Each row comes from the steps of one path. Every step used is in the known rows, and no mark comes twice. Write the path behind each row, first mark first.
(in the rows, 128 means zero)
Known rows
C > B > J: [ 60 130 165 161 117 122 136 119 113 133 156  91  85 129 136 107 219 175
 131]
B > J > Y > A > H: [117 135 153 185 135 129 160 147 111 144 118 161  45 132 158  77 180  69
 106]
A > B: [104 110 112 135 109 126 154 125 142 110 154 107 116 105 133 115 173 126
 128]
Y > A > B: [105 111 143 121  77 114 183 127 128 123 157 113 106 113 154 110 159  56
 108]
J > B > A > H > C > X: [ 88 106 197 135 109 118 117 114 101 138 139  81 136 128 114 137 181 110
 105]
J > Y > A > H > C: [119 133 176 138 165 129 156 143  95 137  80 124  91 116 148  95 115  48
 109]
X > C > B > A > H: [ 54  95 163 163 143 105 152 150 120 150 144 141 106 149 146  99 148 147
 116]
X > C > H: [124 130 112 166 113 113 117 129 140 137 144 199  57 124 120  91 155 169
 141]
J > B > A > H > C: [108 108 162 135 105 119 118 117 106 128 123 116 148 122 115 139 154  94
 108]
Y > J > B > A > H: [ 84  96 118 132 105 130 125 132  99 139 123 102 159 142 165 127 153  70
  92]
J > Y > A: [130 136 166 153 147 130 178 152 115 139 113 122  80 124 128 109 111  70
 116]
B > A: [111 111 151 166 127 121 162 141 125 146 130 138 127 139  97 180  98 119
 128]
H > C: [110 132 163 128 142 124 124 110 108 130  95 110 137 110 116 149 129 136
 149]
B > A > H > C: [101 108 163 148 146 119 135 130 102 144  93 143 140 129 118 164 104  94
 121]
A > H > C > B > J: [ 61 126 172 134 141 122 107 109  92 129 109 100 108 119 157  94 207 138
 122]
J > Y: [131 136 140 168 177 141 150 151 127 130 110 118  89 120 109 115 119 131
 134]
A > B > J: [ 88 114 115 180  94 123 159 120 142 119 164 131  75 110 138 109 230 145
 136]
X > C: [112 115 127 157 131 111 139 142 138 141 135 171 104 139 143  99 137 155
 139]
Y > J: [ 90 117 108 124 135 137 129 131 105 140 106  97 146 135 167 131 130 106
 124]

Which path is each row?
[ 55 118 178 191 141 108 168 153 110 152 141 147  35 141 178  39 207 124
 113] : X > C > B > J > Y > A > H
[ 81 131 202 129 168 127 159 140  86 135  93  80  91 115 148  84 140  68
 105] : J > Y > A > H > C > B
[ 65 127 197 124 105 110 141 112  82 140 117 108  96 126 177  89 193  69
 103] : Y > A > H > C > B > J
[ 51 119 161 186 122 106 147 133 125 146 159 138  64 140 151  80 217 197
 143] : X > C > B > J
[ 71 100 142 133 114 127 120 120  83 141  99  89 167 128 156 143 153  76
 107] : Y > J > B > A > H > C
[ 47 117 210 151 144 115 153 118  92 142 113  66 134 116  94 178 134 155
 145] : H > C > B > A
[ 81 102 131 148  98 128 141 129 102 143 131  87 154 137 140 153 149  96
 111] : Y > J > B > A
[ 63 105 169 135 141 121 143 139 107 137 139  95 131 139 131 128 139 121
 102] : C > B > A > H
[113 141 166 202 127 127 178 144 115 148 126 146  40 130 134 105 176  95
 126] : B > J > Y > A
[ 63 114 158 148 136 108 144 137 126 138 151 119 102 136 147  84 166 179
 135] : X > C > B
[ 51  98 175 133 120 128 119 117  78 150 115  49 154 134 154 143 180  95
 103] : Y > J > B > A > H > C > X
[ 65 132 184 169 140 126 161 142  99 140 136  99  53 130 162  65 208 103
 100] : C > B > J > Y > A > H
[ 64 131 180 160 177 131 123 125  91 131  96  93  79 112 144  83 201 141
 126] : A > H > C > B > J > Y
[ 72 122 169  99 153 124 105 113  93 122 101  82 140 115 154  98 161 122
 115] : A > H > C > B
[ 93 116 112 117  98 134 115 119 106 128 130  77 155 130 165 112 173 101
 110] : Y > J > B
